Every row comes from one small tree of marks. The marks that hang from a mark follow it in brackets, in the order of their numbers. Every link used is in the known rows. Which tree was each row made from?
Known rows:
j_196[j_110]: [ 1.73 -3.22 -0.06 -0.88 -2.29 -1.14  0.75 -1.47 -0.28 -0.45 -0.47  1.69
 -0.31  0.35  2.05 -2.03 -1.66 -2.74  0.47 -2.58  0.72]
j_967[j_190 j_315[j_110[j_76]]]: [-1.37  2.06  0.81  0.68  3.46 -0.15  2.03 -1.63 -1.77  0.84  1.36 -2.64
  0.22  1.69 -1.82 -1.16  3.50  3.97 -1.59  0.43  1.95]
j_196[j_110[j_76 j_190]]: [ 0.33 -2.24 -0.53  1.35 -1.95 -0.16 -2.04  0.20 -0.77  0.97 -1.31 -0.30
 -0.66 -0.71 -1.27 -0.91 -0.50  2.88 -1.00 -0.13 -0.45]
j_190[j_110[j_196[j_339[j_76] j_967]]]: [ 1.93  0.69  0.02 -0.74 -0.74 -0.94 -1.96  2.09 -0.31  0.17 -0.81  4.97
  1.73 -0.16  2.15  1.08 -0.24 -5.00  0.36 -2.08 -0.34]
j_76[j_110[j_190 j_196[j_967]] j_339]: [ 0.81 -2.89 -1.11  0.94 -3.61  0.51 -1.60 -2.30  5.04 -3.67 -0.01 -1.72
  0.03 -1.37 -1.22  2.76 -3.24 -0.65  3.30  1.77 -2.81]
j_196[j_110[j_76] j_339 j_967[j_190 j_315]]: [-0.50  2.94  2.62 -0.98  2.89 -1.59 -1.41  2.16 -2.71  1.41  1.73  0.34
 -0.74 -1.16 -0.12 -0.53  3.02  1.06  2.09  2.47 -0.01]
j_190[j_110[j_76[j_339] j_196[j_967[j_315]]]]: [ 0.30  0.39  1.50 -0.43  2.11 -2.20 -1.52  0.17  2.08 -1.29  1.65 -0.01
  5.60  0.25 -2.33  1.98  1.60 -0.70  1.18  0.36 -1.87]
j_967[j_190]: [-0.27 -0.84 -0.30  1.81  0.42  0.13  1.86 -1.60 -0.06 -0.60 -1.07 -1.50
 -0.34  1.80  1.26 -2.08 -1.32 -0.48  0.62 -1.72  1.27]
j_196[j_110[j_190] j_967]: [ 1.34 -2.89 -0.62 -0.84 -2.30 -1.64 -0.53 -0.15  0.84 -0.38 -1.55  1.74
 -0.42 -1.51  1.18  0.65 -1.45  1.65  1.55 -0.18 -1.61]
j_110[j_76 j_196]: [-1.12 -2.04 -0.09  3.79 -0.78  0.38 -1.54  0.65  1.89 -0.15 -0.55 -0.16
  3.20  1.27 -1.46 -1.44 -0.82  1.20 -1.14 -1.21 -0.45]
j_339[j_76[j_110[j_190 j_196[j_967]]]]: [ 2.83 -1.12 -1.67  1.64 -4.53  0.16 -1.53 -1.28  2.26 -1.76 -0.45 -0.44
 -1.85 -1.15 -1.18  2.06 -2.10  2.11  1.43 -0.75 -1.12]
j_196[j_110 j_339[j_76] j_967[j_190 j_315]]: [ 1.60  3.57  1.36 -2.19  0.93 -1.09  0.40  0.71 -3.73  1.76  2.03  1.16
 -3.66 -1.16  1.21 -0.83  2.10 -1.30  2.18  0.43  1.17]
j_967[j_196[j_339]]: [-1.49  0.12  0.83 -0.91  1.39  1.42  2.37  1.31 -0.79  0.68 -0.39 -0.09
  1.51  1.30  2.61 -2.17 -1.92 -3.46 -1.88 -0.71  0.64]
j_967[j_315[j_110[j_190]]]: [-0.18 -0.70 -1.37 -1.79  0.24 -0.36  3.14 -2.83 -0.03  1.49 -1.14 -1.53
 -0.45  0.16  0.28 -1.17  0.30  4.00 -2.67 -0.67  2.00]
j_339[j_76[j_110]]: [ 3.86 -0.91 -0.59  0.28 -3.87  0.24  1.00 -4.57 -0.28 -1.63  1.16 -1.81
 -3.08  1.24  0.72 -1.12 -2.66 -2.01 -0.51 -3.72  2.29]
j_196[j_967]: [ 0.77 -2.16 -0.17  0.41 -0.70 -1.47  1.44 -1.52  2.08 -0.89 -0.47  0.45
  1.99  1.15  1.70 -0.51 -1.97  0.64  0.65 -1.84 -0.39]
j_315[j_967[j_190 j_196[j_110]]]: [-1.26 -0.90 -0.69 -1.38  1.82  0.42  2.72  0.42 -1.41 -2.15 -0.41  1.23
 -1.70  1.80  0.21  0.92  1.02 -4.96  0.34 -2.05  0.33]
j_196[j_110[j_76] j_967]: [ 0.97 -1.60  1.15  0.49 -0.80 -1.86 -1.78  0.47  0.11 -0.64  0.99  1.55
  1.56 -0.09 -0.55  0.30  0.64  1.49  1.08 -0.43 -1.52]
j_967[j_315[j_110[j_76 j_190 j_196[j_339]]]]: [-2.86  1.01 -0.41  0.68  1.21  1.40 -1.05  2.01 -0.27  3.02 -0.66  0.08
  0.85 -1.13 -1.35 -0.71  2.17  3.88 -3.18  2.51  0.63]
j_196[j_339 j_967[j_190 j_315[j_110[j_76]]]]: [-2.43  3.85  1.73 -0.71  4.55 -0.28  0.59  0.74 -1.82  1.40  1.95 -0.21
  0.42  0.28 -0.31  0.29  4.09  3.10 -0.19  2.94  0.60]
j_76[j_110[j_190 j_196[j_339 j_967[j_315]]]]: [ 0.77  0.29  0.14 -1.59 -1.30 -0.97 -0.88  0.14  2.21 -0.06 -0.61 -0.75
 -0.70 -2.42  1.08  0.88 -1.47  1.35  1.87  1.87 -0.06]
j_76[j_110[j_190 j_196[j_967[j_315]]] j_339]: [ 1.10 -1.26 -0.53 -0.70 -2.01 -0.65 -0.16 -2.89  4.33 -2.35  1.10 -3.25
  0.05 -1.81 -1.72  2.05 -1.89  1.44  2.92  1.90 -1.73]

Write each row's tree:
[-1.24  1.41  1.08  1.75  2.35  0.03 -3.37  3.55 -1.45  0.17 -1.53  2.16
  2.30  0.47  0.47  0.05  1.21 -3.59  0.26  0.33  0.11] => j_967[j_190[j_110[j_76 j_196[j_339]]]]
[ 0.11  2.80  1.32 -0.83  0.80  1.97  0.78  2.59 -4.93  0.99  1.19  0.99
 -3.35  0.11  0.99 -1.08  0.92 -4.91  0.05 -0.01  0.31] => j_967[j_190 j_196[j_110 j_339[j_76]]]
[ 2.28  2.56  0.76 -2.27  0.74 -2.11 -0.67  1.63 -0.95  1.40  0.25  3.45
  1.70 -0.45  1.73  0.55  1.00 -3.17  0.16 -1.80  0.74] => j_190[j_110[j_196[j_339[j_76] j_967[j_315]]]]
[-0.01  0.40  0.86  0.59 -0.63  0.08 -1.59  0.75  1.77 -2.39  0.09  0.79
 -0.92 -0.78  1.77  1.24 -1.10 -3.05  4.14  1.71 -0.68] => j_76[j_110[j_196[j_339 j_967[j_190]]]]
[ 1.97  1.78  1.41 -2.66  3.19 -3.90  1.88 -0.84 -0.63 -0.75 -0.38 -0.11
  2.25  0.85  1.50  0.55  1.34 -0.20  2.13 -1.70  1.04] => j_196[j_967[j_190[j_110] j_315]]
[-0.48  1.14  0.97 -3.78  1.20  0.11  1.69  2.35 -2.61  2.36 -0.54 -0.34
 -1.09 -1.58  1.52 -1.79  0.01 -0.64 -1.44  1.11  0.53] => j_967[j_196[j_110[j_190] j_339] j_315]
[-1.42 -2.07 -1.24  4.32 -1.35  1.08 -2.30  1.38  1.94  0.70 -2.24 -1.27
  1.96 -0.01 -2.36 -0.82 -1.24  4.31 -1.70  0.12 -1.17] => j_110[j_76 j_190 j_196]
[ 3.58 -1.14 -1.92  0.68 -4.53  0.93  0.19 -4.07 -0.34 -0.75 -0.46 -2.73
 -4.28  0.04 -0.06 -0.50 -3.13  0.98 -0.99 -2.42  1.60] => j_339[j_76[j_110[j_190]]]
[ 0.62 -3.38 -1.64  1.43 -4.21  1.60 -1.01 -3.17  3.93 -2.98 -0.38 -2.63
 -1.06 -0.82 -1.19  0.89 -3.80 -2.03  1.54  0.81 -1.08] => j_76[j_110[j_190 j_196] j_339]
[ 2.83  0.32 -0.25 -0.67 -3.24  1.25  0.01 -3.15 -1.41 -0.32  1.09 -0.50
 -4.15  0.38  2.28 -1.59 -2.75 -4.41 -0.64 -2.16  2.85] => j_196[j_339[j_76[j_110]]]
[-2.80  1.53  0.37 -0.94  3.00  2.10  2.46 -0.99 -0.39  0.58  2.00 -4.74
  1.62  0.73 -4.15  0.83  2.28  4.13 -3.66  2.86 -1.09] => j_967[j_196 j_315[j_110[j_76[j_339] j_190]]]
[ 0.20 -0.27  0.56 -0.68  0.06 -1.09 -1.36 -0.94  0.34  0.08  1.88 -2.13
  0.47 -1.74 -3.09  0.87  1.07  3.53  1.22  2.64 -2.04] => j_196[j_110[j_76[j_339] j_190] j_967[j_315]]
[-0.55 -1.07 -0.05  0.53 -1.29  0.73 -3.04  1.78 -1.99  2.08 -1.38  1.10
 -1.64 -1.52  0.43 -1.34 -0.56  0.28 -1.15  1.47  0.02] => j_196[j_110[j_76 j_190] j_339]
[ 1.35  1.77  0.69 -0.40 -0.56  0.17 -1.01  1.10 -3.14  0.61  1.07  2.86
 -3.78 -0.72  1.75  0.07  0.82 -3.17  2.46  0.17 -0.01] => j_196[j_110 j_339[j_76] j_967[j_190]]
[-1.42  1.84  1.27  2.85  2.95 -1.28 -0.69  1.80  0.99  0.00  0.90 -1.80
  2.95  0.48 -2.70  0.17  2.28  4.99  1.73  1.16 -1.15] => j_110[j_76 j_196[j_967[j_190 j_315]]]
[-2.00 -3.70 -2.92  0.35 -0.59  0.99  2.02 -1.90  2.49 -1.71 -1.38  3.74
  0.74  2.11  0.58  1.26  0.45 -3.23 -2.05 -3.06  1.17] => j_315[j_110[j_196] j_967]
[-1.46 -1.55 -1.03  1.27 -1.18  0.49 -1.63  2.56  2.56  0.81 -2.73  2.05
  1.18 -1.58  1.65  0.25 -2.25  0.69  0.77  1.55 -1.64] => j_110[j_190 j_196[j_339 j_967]]
[-1.72  1.84  1.60 -1.38  3.79  0.16  3.36 -0.16 -1.44  0.94  2.09 -2.43
  3.24  1.99 -2.09 -0.68  2.97  3.76 -3.96 -0.10  0.57] => j_967[j_196 j_315[j_110[j_76]]]
[-0.10  0.11 -1.49  2.03 -2.10  1.39 -1.96  2.31  0.73  1.62 -1.62  2.06
 -0.92 -1.31  0.43  0.41 -1.60  1.00 -0.31  0.62 -1.12] => j_110[j_190 j_196[j_339[j_76] j_967]]
[-1.16 -0.31 -1.33  0.65  2.68  0.47 -0.54 -2.40 -0.28 -2.92 -0.13 -0.30
  0.28  2.80 -1.94  2.23  1.40 -5.47 -0.06 -1.50  0.71] => j_315[j_967[j_190[j_110[j_76[j_339]]]]]
[-1.18  1.86  1.53 -2.72  2.91  0.29  3.74  0.94 -1.46  1.88  0.56 -1.69
  1.49  0.83  2.15 -2.90 -0.70 -1.77 -2.18 -0.33  1.80] => j_967[j_196[j_339] j_315]
[ 0.45  4.47  1.94 -2.57  2.53  0.98  2.15  2.14 -5.66  2.16  2.24 -0.52
 -3.46 -0.13  0.49 -1.81  2.19 -3.05 -0.22  0.12  1.64] => j_967[j_190 j_196[j_110 j_339[j_76]] j_315]
[-1.20 -3.03 -2.21  1.35 -1.72  1.24  0.41 -0.42  2.33  0.14 -2.49  1.35
  0.86 -0.02  0.17  0.11 -0.74  2.03 -1.68 -0.31 -0.47] => j_315[j_110[j_190 j_196]]
[ 1.48 -2.68 -1.09  1.01 -3.51 -0.73 -1.31 -0.91  3.91 -2.57 -1.45 -0.41
  0.20 -1.26  0.06  2.00 -2.70  2.01  2.28  0.08 -1.83] => j_76[j_110[j_190 j_196[j_967]]]
[-1.29 -1.74 -0.73  3.97 -0.94 -0.09 -2.66  2.04  2.86  0.00 -1.81 -0.20
  3.18 -0.59 -2.38  1.09 -0.57  5.79  0.05  1.07 -2.80] => j_110[j_76 j_190 j_196[j_967]]
[ 0.63  2.75  0.22 -2.76  1.05 -0.26  2.31 -1.40 -1.70  2.10  2.20  1.56
 -1.27  0.32  1.70 -0.37  1.94  0.20 -1.82 -0.35  1.98] => j_196[j_339[j_76] j_967[j_315[j_110]]]
[-4.96  2.11 -0.35 -0.21  5.09  3.16  1.76  1.71 -2.49 -0.36  0.44  0.86
 -0.75  2.45 -0.92  1.64  3.54 -2.55 -3.09  0.93  0.72] => j_315[j_110[j_76] j_967[j_190 j_196[j_339]]]
